Known rows, with every step that occurs
popo/tuti/dige/nadute: [ 2.479 -1.094  2.150  2.273  3.901 -1.578 -1.082 -1.628  2.330 -0.557
  0.157  1.925  1.802  3.852 -2.115 -1.327  1.642 -0.552  0.029  2.220
  0.862  2.708 -1.009 -2.791  0.117 -1.879  1.613 -3.240  0.184 -2.992
 -0.288 -0.836]
fasiri/nipi/tuti/dige/nadute: [ 4.059  1.048  4.268  2.484  4.153 -4.961 -1.428 -0.877  1.821  0.027
 -0.541  3.360  0.936  4.248 -1.007  0.014 -0.911 -1.134 -0.442  2.332
  1.510  0.490 -2.677 -1.633 -1.231 -0.606  0.045 -2.960  1.695 -2.161
  1.032 -1.559]
tuti/nipi: [ 1.050  0.675  2.887  1.146 -3.065 -2.824 -1.388 -2.651  1.937 -4.586
 -2.350  2.166  0.603  1.167 -0.948 -3.107 -4.141  0.613  0.140 -0.336
  0.175  1.304 -0.848 -3.494  0.852 -2.610  0.078 -2.614 -0.728 -0.915
  0.093  0.577]
mufozu/rado/vupi/popo/tuti/nipi/fasiri: [ 1.108  4.247  3.227  0.022 -0.584 -0.421 -0.611 -1.644  5.079 -4.527
 -4.440 -1.348  3.135  2.033  0.776 -3.630 -4.914  2.128 -0.002  3.180
 -5.179 -1.065 -2.749 -2.047  1.361 -2.356  3.196 -0.465  0.134  0.081
 -1.955  1.314]
popo/vupi/rado/tuti/dige: [ 3.311  0.326  3.385  2.480  1.218 -1.003 -0.306 -1.004  2.466  2.482
  0.943 -0.716  0.715  1.436 -2.698 -0.005 -1.085  0.455  0.017  4.543
 -1.343  1.114 -2.599 -3.045  0.719 -0.713  3.610 -3.030  1.175 -1.431
  1.722 -0.854]
nipi/tuti/popo/vupi/rado/mufozu: [ 3.384  2.679  4.191  1.254 -0.582 -0.222 -0.909 -2.658  3.136  0.485
 -1.129 -0.001  1.818 -0.838 -2.159  0.489  0.205  0.487  0.150  5.165
 -3.136 -0.527 -1.669 -2.788  2.345 -0.523  1.883 -3.992 -0.037 -0.911
 -0.109  0.013]
fasiri/nipi: [ 2.572  0.012  4.561  0.429  2.346 -3.929 -0.962 -1.051  2.533 -1.837
 -2.335  1.018  0.852  2.203  0.579 -2.318 -1.036 -0.678  0.042  1.496
  2.112  0.185 -1.281 -1.909  0.091  0.166 -0.171 -1.789 -0.799  0.123
  0.236 -0.200]
popo/vupi/rado: [ 2.780  0.572  3.580  2.207  1.797 -0.667 -0.334 -2.000  3.556 -0.024
 -0.672 -1.831  0.571 -0.345 -1.415 -3.055 -3.127  1.378 -0.116  4.739
 -0.819  1.292 -0.879 -3.299  0.572 -0.070  3.150 -2.291 -0.733  1.053
  0.892  1.651]
guguf/tuti: [ 1.942 -1.750  3.366  1.313 -1.353 -2.885 -0.917 -1.246  3.427 -1.235
  0.431  2.847  0.909  1.971 -0.361 -2.889 -2.642  2.088 -0.409  1.348
  0.493  1.237 -0.043 -3.846  2.042 -2.737  0.390 -1.989 -1.054  0.395
  0.458 -0.593]
vupi/rado/tuti: [ 2.501 -0.039  3.478  1.981  1.522 -1.068 -0.439 -0.814  4.316  2.549
 -0.233 -0.153  1.240  0.676  0.056  0.897  2.465  0.226 -0.332  4.899
 -0.220  0.974 -2.658 -3.249  1.379 -1.144  1.514 -3.233  0.363 -1.086
  0.894 -3.067]
mufozu/rado/tuti/popo/vupi: [ 3.967  1.632  4.113  1.588 -4.232 -0.043 -0.639 -0.220  1.263  0.066
 -1.617 -1.559  1.836 -0.184 -1.430 -1.476  1.415  0.073  0.167  4.001
 -3.458 -0.892 -0.673 -2.236  4.538 -2.758  1.964 -3.291 -1.085  1.763
 -0.103 -0.009]
rado/tuti: [ 1.779  0.304  3.165  1.995 -1.970 -1.538 -0.845 -0.897  1.769 -0.394
  0.126  1.677  1.073  0.838 -0.748 -0.382  2.155  0.191  0.126  2.245
  0.435  1.303 -1.033 -2.559  1.967 -2.843  0.040 -2.896 -0.179 -1.951
 -0.777 -2.977]
rado/tuti/guguf: [ 1.744  0.348  3.002  3.492 -0.780 -2.338 -0.319  2.273  0.254  0.742
  0.382  2.680  0.279  0.649 -0.472 -1.748  1.743  0.092  0.117  2.342
  0.763  1.839 -1.116 -2.880  3.274 -2.309 -0.766 -2.737 -0.232 -1.006
 -2.197 -3.746]
popo/tuti/guguf: [ 1.411 -0.042  2.180  2.878  1.794 -1.881 -0.149  1.770  1.489 -0.450
 -0.414  2.149  1.049  2.373 -0.476 -3.603  1.217 -0.155  0.427  2.766
  0.151  2.508 -0.305 -2.932  2.488 -2.445  1.307 -2.013 -1.692 -1.685
 -3.021 -1.486]
vupi/rado/mufozu: [ 1.978  0.970  3.792  0.343  5.387 -0.382 -0.448 -1.792  5.365  1.528
 -1.576 -1.507  1.293 -0.271 -0.758 -0.112  1.210  1.318 -0.368  2.868
  0.448  0.199 -2.459 -3.634 -0.413  1.850  0.051 -3.075 -0.042 -1.007
  0.882 -0.637]
popo/vupi/rado/mufozu: [ 2.243  1.454  3.956  0.783  3.078  0.303 -0.395 -2.023  4.308  0.768
 -0.894 -1.995  1.017 -1.171 -2.274 -2.190 -1.464  1.752  0.032  3.638
 -0.980  0.227 -1.368 -3.354 -0.318  1.545  1.938 -2.594 -1.033  0.044
  0.485  0.985]
mufozu/rado: [ 3.351  1.772  3.193  2.167  1.174 -1.230 -0.486  0.323  2.423 -0.893
 -2.122 -1.662  1.132  1.704 -0.693 -2.882 -0.598  0.982 -0.484  2.113
 -0.410  0.116 -0.876 -2.830  0.882 -2.335  1.159 -2.240 -0.781  1.439
  0.402  1.340]
dige/tuti/rado: [ 2.269 -1.508  3.788  0.257 -5.394 -2.335 -0.956  0.597  2.300  0.256
 -2.259  1.404  1.639  1.086 -0.822  0.517 -4.231  1.577 -0.379  0.217
  0.584  1.361 -2.754 -3.467  2.967 -1.113  0.270 -1.894 -1.064  0.306
  0.097  2.184]
mufozu/rado/vupi/popo/tuti/guguf: [ 2.761  3.648  3.368  2.255  2.924 -0.378  0.180  2.515  3.822  0.452
 -1.875 -2.028  2.081  1.810  0.567 -3.596  0.145  2.428 -0.123  4.569
 -3.593  0.297 -1.613 -1.937  2.425 -1.502  2.520 -0.237 -0.505  1.454
 -2.630  1.462]
tuti/popo/vupi/rado: [ 3.378 -0.264  4.216  1.044  0.129 -0.273 -0.769 -3.271  3.014 -1.318
 -1.798 -1.989  1.208 -1.436 -0.861 -1.822 -1.515  0.375  0.176  5.204
 -1.592  0.560 -0.639 -3.194  3.867  0.352  2.517 -3.519 -0.948  2.377
  0.694  2.455]
popo/vupi/rado/tuti/nipi/fasiri: [ 0.870  1.175  3.350  1.183 -2.849 -0.978 -0.684 -2.878  3.815 -2.408
 -2.083  0.542  1.504 -0.422 -0.985 -2.202 -6.194  0.556  0.172  3.987
 -3.014 -0.021 -2.824 -3.333  1.516 -1.356  2.896 -2.628 -0.013 -0.813
  0.053 -1.766]
tuti/rado: [ 1.316  1.050  3.335  0.487 -2.739 -1.873 -0.878 -1.733  1.383 -2.315
 -2.908  0.075  1.014 -0.419 -0.098 -2.290 -3.885  0.580  0.378  0.119
  0.042  0.995 -1.839 -3.088  2.345 -0.966 -0.056 -2.311 -0.779  0.312
  0.039  2.142]
fasiri/nipi/tuti/popo/vupi: [ 3.953  1.659  5.001  0.978 -2.003 -3.397 -1.242 -1.851  1.429 -2.111
 -1.992  1.998  1.473  1.722 -0.666 -1.173 -1.603 -1.194  0.390  3.891
 -1.336 -0.717 -1.138 -1.389  2.347 -1.024  1.439 -2.597 -0.596  0.242
 -0.458  0.215]
mufozu/rado/tuti: [ 3.190  1.859  3.369  2.217 -1.375 -0.968 -0.473  1.179  2.242  1.139
 -1.120 -0.563  1.578  1.473 -0.881 -0.993  2.119  0.500 -0.339  2.716
 -1.305 -0.262 -1.505 -2.433  1.885 -3.267  1.059 -2.630 -0.334  0.077
  0.158 -1.947]
vupi/popo/tuti/guguf: [ 1.395  0.250  3.332  3.345  4.925 -1.370 -0.200  2.181  3.320  0.119
 -0.801  1.388  1.485  2.409 -0.959 -4.195  2.064  1.553  0.360  3.362
 -1.439  2.357  0.109 -2.571  2.653  0.369  1.184 -0.822 -0.892 -1.853
 -2.482 -0.776]

Rows
[ 2.654  0.679  3.764  2.276 -0.422 -0.268 -0.347 -1.207  3.290  1.717
  0.161 -0.755  0.917 -0.421 -1.461 -1.093 -0.530  0.777  0.028  5.122
 -1.573  0.903 -1.595 -2.987  1.478 -1.128  3.021 -2.711 -0.431 -0.080
  0.507 -1.258]
popo/vupi/rado/tuti
[ 2.561  2.251  2.611  4.652  0.168 -3.221 -0.460  1.924  0.326 -0.448
  0.171  3.395  0.392  1.588 -0.773 -1.987 -1.138  0.621 -0.182  3.021
  0.243  1.873 -1.349 -2.768  1.858 -3.383  0.182 -2.705  0.439 -1.528
 -2.008 -2.085]
nipi/tuti/guguf
[ 3.555 -2.360  4.325  0.694 -5.449 -1.266 -1.189 -0.841  1.574 -1.140
 -1.225  0.856  1.594  0.181 -2.118 -0.110 -2.378  1.487 -0.304  2.871
 -0.447  1.359 -0.694 -3.260  4.601 -1.162  1.682 -2.743 -1.684  1.648
 -0.403  2.920]
dige/tuti/popo/vupi
[ 0.710  1.973  3.758 -1.075 -1.418 -0.865 -0.918 -1.896  2.264 -1.206
 -3.227 -0.012  1.453 -1.080 -1.090 -1.892 -2.364  0.963  0.520 -1.165
 -0.167 -0.151 -2.235 -3.076  1.373  0.784 -1.655 -2.753 -0.883 -0.857
 -0.386  1.590]
tuti/rado/mufozu
[-0.380  0.908  2.727  0.473 -2.588 -2.788 -1.348 -3.955  2.438 -8.034
 -3.963  2.453  1.312  0.586 -0.109 -4.065 -7.875  0.585  0.201 -0.204
 -0.268  0.484 -2.047 -3.471  1.044 -2.466  0.116 -2.488  0.167 -1.253
 -0.904 -0.197]
tuti/nipi/fasiri
[ 2.851  0.534  4.561 -0.222  1.007  0.524 -0.810 -3.301  3.576 -0.469
 -2.119 -2.216  1.480 -2.165 -1.643 -1.594 -0.058  0.749  0.297  4.187
 -2.083 -0.330 -1.038 -3.277  3.142  1.846  1.310 -3.828 -1.101  1.338
  0.315  1.952]
tuti/popo/vupi/rado/mufozu
[ 3.661 -1.836  4.935 -0.540 -1.978 -0.126 -0.944 -0.895  4.201  1.879
 -1.515 -0.545  2.094 -0.841 -2.254  1.530 -0.579  1.749 -0.467  3.812
 -1.269  0.042 -2.230 -3.749  3.553  1.643  1.478 -3.181 -1.395  1.138
  0.412  1.910]
dige/tuti/popo/vupi/rado/mufozu
[ 2.203  1.556  3.160  1.417  4.447 -0.609 -1.025 -2.485  4.146 -1.062
 -0.325  0.042  2.225  2.086 -0.673 -1.489  0.459  2.116 -0.065  3.898
 -1.562  2.161 -1.514 -1.804  0.472 -0.363  1.931 -1.242  1.151 -1.483
 -1.463  1.178]
rado/vupi/popo/tuti/dige/nadute
[ 3.579  1.351  2.635  4.069  2.566 -3.098 -1.385 -1.567  1.111 -0.502
  0.875  3.120  0.865  2.972 -2.431  0.325 -0.654  0.219 -0.604  2.511
  0.890  2.015 -1.948 -2.691 -0.568 -2.760  0.460 -3.890  2.251 -2.852
  0.623 -1.124]
nipi/tuti/dige/nadute
[ 1.967 -1.734  3.334  0.857 -5.599 -3.217 -1.475 -0.179  2.679 -1.783
 -1.781  3.178  1.277  2.337 -1.407 -0.071 -4.713  1.735 -0.648 -0.069
  0.698  1.649 -2.073 -3.900  1.542 -2.531  0.526 -2.090 -1.032 -0.807
  0.136  0.623]
dige/tuti/nipi
[ 2.160  3.354  4.883 -0.653 -0.843 -3.586 -1.075 -0.661  2.543  0.272
 -3.236  2.326  1.765  1.641 -0.161 -0.037 -2.051 -0.829  0.368  0.280
 -0.643 -1.619 -3.341 -1.626  0.172  0.395 -1.036 -2.259 -0.194 -1.944
 -0.100 -0.793]
fasiri/nipi/tuti/rado/mufozu
[ 1.435  2.273  3.234  0.614  1.510 -0.185 -0.643 -2.109  4.505 -1.918
 -1.054 -0.639  2.155  1.548  0.387 -2.225  0.766  2.223  0.324  4.130
 -2.359  1.615 -0.937 -1.793  1.142 -1.491  2.519 -0.426 -0.256 -0.921
 -2.544  1.145]
rado/vupi/popo/tuti
[ 2.589 -2.520  3.939  0.194 -3.092 -2.421 -1.236 -2.497  2.896 -2.056
 -0.614  2.528  1.556  0.695  0.074 -1.892 -1.197  1.245 -0.156  2.197
 -0.809  0.669  0.114 -3.859  5.001 -2.173  0.009 -3.062 -1.314  1.589
  0.302  0.451]
guguf/tuti/popo
[ 2.828 -2.169  2.981  1.430  0.635 -3.615 -0.889 -1.252  2.233 -0.436
  1.446  3.039  0.738  4.097 -1.821 -1.502 -3.166  1.747 -0.386  0.449
  0.734  1.538 -1.419 -3.967  1.317 -2.521  1.025 -2.427  0.727 -1.193
  1.850 -0.074]
guguf/tuti/dige
[-0.345  2.928  2.962 -0.412 -1.020 -0.836 -0.971 -3.826  4.829 -6.059
 -3.320  0.809  2.914  1.337  0.753 -3.356 -5.044  1.986  0.500  2.847
 -3.649  0.610 -2.384 -2.126  1.337 -1.785  2.348 -0.392  0.247 -1.776
 -3.025  0.517]
rado/vupi/popo/tuti/nipi/fasiri
[ 2.472  2.291  3.212  1.779 -4.401 -1.721 -0.838  0.468  2.089 -0.573
 -2.205  0.548  1.554  1.652 -0.875 -1.146 -0.510  0.316 -0.161  1.228
 -2.464 -0.577 -1.966 -2.875  1.872 -3.973  0.889 -2.812 -0.616 -0.321
  0.408 -1.700]
mufozu/rado/tuti/nipi
[ 4.489  1.439  5.328  1.035  0.415 -3.072 -0.963 -1.773  3.286  0.427
 -2.174  0.699  1.733  1.347  0.027  0.006 -1.388 -1.184  0.064  5.799
 -2.051 -1.035 -2.334 -1.744  2.078  0.161  2.492 -2.938 -0.093  0.527
  0.804 -0.062]
fasiri/nipi/tuti/popo/vupi/rado
[ 3.128  3.949  4.003  1.441  2.155 -0.362 -0.415 -0.344  4.068 -1.022
 -2.386 -3.309  1.818  0.677  0.373 -2.726 -0.934  3.165 -0.503  3.591
 -2.749 -0.313 -1.513 -1.929  1.103 -1.303  2.064 -0.675  0.250  2.391
 -0.644  2.797]
mufozu/rado/vupi/popo
[ 0.586  0.727  3.368  1.406  0.867 -1.255 -1.044 -1.323  4.413 -2.331
 -2.248  1.658  2.173  2.932 -1.444 -3.521 -0.178  1.345  0.518  1.774
 -2.780  1.703 -0.131 -2.668  1.265 -0.966  1.776 -1.104 -1.144 -3.024
 -0.877 -0.040]
vupi/popo/tuti/nipi
[ 1.636 -0.710  4.191 -1.114 -4.209 -1.441 -0.984  0.596  2.898  1.231
 -2.448  1.249  2.034  0.367 -1.645  1.247 -2.859  1.981 -0.248 -0.804
  0.382  0.240 -3.300 -3.549  2.159  0.578 -0.975 -2.230 -1.218 -0.609
 -0.233  1.543]
dige/tuti/rado/mufozu
[ 1.110 -1.294  3.206  0.639 -4.951 -3.724 -1.328 -2.140  3.379 -2.903
 -0.741  4.307  0.925  2.289 -0.334 -3.037 -5.566  1.893 -0.203 -0.422
 -0.797  0.991 -0.485 -4.301  1.958 -3.407  0.216 -2.066 -1.379 -0.146
  0.853 -0.330]
guguf/tuti/nipi
[ 3.878  1.883  3.874  2.460 -1.633 -1.040 -0.896 -2.504  2.607 -0.302
 -0.812  0.205  1.468  0.011 -1.378 -0.318 -1.111  0.137 -0.007  6.139
 -2.889  0.473 -1.339 -2.766  3.148 -2.032  3.081 -3.783  0.104  0.140
  0.299  0.579]
nipi/tuti/popo/vupi/rado
[ 2.337 -0.518  3.779  0.964 -3.535 -1.079 -1.192 -2.164  1.195 -1.392
 -0.895  1.402  1.571 -0.287 -0.450  0.219  3.511 -0.690  0.352  3.040
 -0.583  0.785 -0.856 -2.535  4.887 -2.310 -0.338 -3.949 -0.326 -0.545
 -0.831 -2.186]
rado/tuti/popo
[ 0.676  0.356  2.117  0.809 -2.840 -1.867 -1.159 -2.126  2.810 -3.121
 -1.951  2.460  1.775  2.937 -0.952 -2.599 -1.284 -0.368  0.571  0.944
 -1.157  1.789 -0.556 -3.174  1.067 -3.875  1.919 -2.438 -1.948 -2.837
 -1.213 -0.755]
popo/tuti/nipi
[ 2.818 -0.030  3.907  0.929 -2.868 -0.622 -1.103 -3.408  0.787 -3.960
 -1.708 -0.454  1.075 -1.141 -1.495 -3.338 -1.657  0.392  0.511  3.135
 -1.164  0.913  0.703 -2.717  4.199 -1.200  1.376 -3.254 -1.404  1.805
 -0.645  2.825]
tuti/popo/vupi
[ 2.381  0.011  3.359  3.371  2.823 -1.836  0.047  2.001  3.225  3.559
  0.038  0.777  0.514  0.224  0.398 -0.115  1.781  0.345 -0.363  4.862
  0.008  1.345 -2.801 -3.486  2.730 -0.494  0.817 -3.026  0.359 -0.432
 -0.374 -3.709]
vupi/rado/tuti/guguf
[ 2.125 -0.040  3.141  2.005  5.444 -1.182 -0.662 -0.664  3.455 -0.124
 -0.226  0.458  1.952  4.601 -2.967 -2.029  2.159  1.097  0.337  2.542
 -1.401  2.153 -0.962 -2.403  0.622 -0.001  2.503 -1.375  0.788 -3.956
 -0.015  0.119]
vupi/popo/tuti/dige
[ 0.976  0.723  3.034  1.414 -5.253 -2.351 -1.343 -1.572  1.652 -2.128
 -1.013  3.198  1.161  1.030 -0.989 -0.664 -0.722  0.048  0.261  0.384
 -0.823  1.010 -1.422 -2.979  1.802 -3.642 -0.180 -3.049 -0.428 -2.302
 -0.316 -2.766]
rado/tuti/nipi
[ 2.635 -0.047  3.935  1.261 -5.083 -0.456 -1.045 -2.335  0.641 -1.506
 -0.475  0.791  1.374 -0.896 -1.725 -1.053  1.536 -0.364  0.595  3.636
 -1.970  0.679 -0.114 -2.351  5.009 -2.247  1.125 -3.640 -0.919  0.048
 -1.017 -0.795]
rado/tuti/popo/vupi
[ 3.083 -0.537  4.018  1.154  0.038 -0.763 -0.728 -1.933  3.968  1.611
 -1.165 -0.401  1.674 -0.579  0.369  1.700  3.446 -0.517 -0.095  5.496
 -1.155  0.395 -2.498 -3.199  4.090 -0.614  1.177 -4.169  0.236 -0.075
  0.933 -2.361]
vupi/rado/tuti/popo
[ 0.812  2.712  3.157  0.240 -0.979 -0.755 -1.017 -2.696  4.446 -3.341
 -2.046  0.479  2.256  1.652  0.169 -2.391 -1.814  2.158  0.468  2.744
 -3.352  1.345 -1.220 -2.147  1.283 -2.089  2.409 -0.573 -0.425 -1.451
 -2.269  1.244]
rado/vupi/popo/tuti/nipi
[ 3.283 -2.184  4.375  0.466 -2.110 -1.424 -0.787 -2.597  4.152 -0.189
 -0.412  0.664  1.525 -0.173 -0.546 -1.973 -3.163  1.751 -0.245  4.732
 -2.561  0.253 -0.296 -4.064  4.715 -0.798  2.401 -2.830 -1.491  2.716
  1.279  1.354]
guguf/tuti/popo/vupi/rado
[ 3.759  1.279  4.832  0.721 -0.516 -4.046 -1.390 -1.805  1.923 -1.747
 -2.480  2.390  1.642  2.148  0.417 -0.063  0.645 -1.746  0.166  3.379
 -0.236 -0.619 -1.684 -1.499  2.405 -1.203  0.235 -3.000 -0.084 -0.609
 -0.201 -0.771]
fasiri/nipi/tuti/popo
[ 2.363 -0.511  1.858  1.590  2.406 -1.783 -0.654 -1.212  1.715 -0.481
  0.185  1.209  1.596  5.082 -2.382 -1.068  1.397 -0.602  0.428  1.754
  0.447  2.382 -1.628 -2.812  0.360 -2.789  2.788 -2.663  0.292 -3.961
 -0.176 -0.504]
popo/tuti/dige
[ 3.149  1.952  4.179  3.082  1.914 -5.191 -0.569  2.167  1.051 -0.013
 -1.166  3.737  0.557  2.955  0.406 -1.995 -1.384 -0.841 -0.029  2.798
  1.057  0.239 -2.012 -1.729  0.868 -1.143 -0.296 -1.986  0.123 -0.768
 -1.168 -2.166]
fasiri/nipi/tuti/guguf
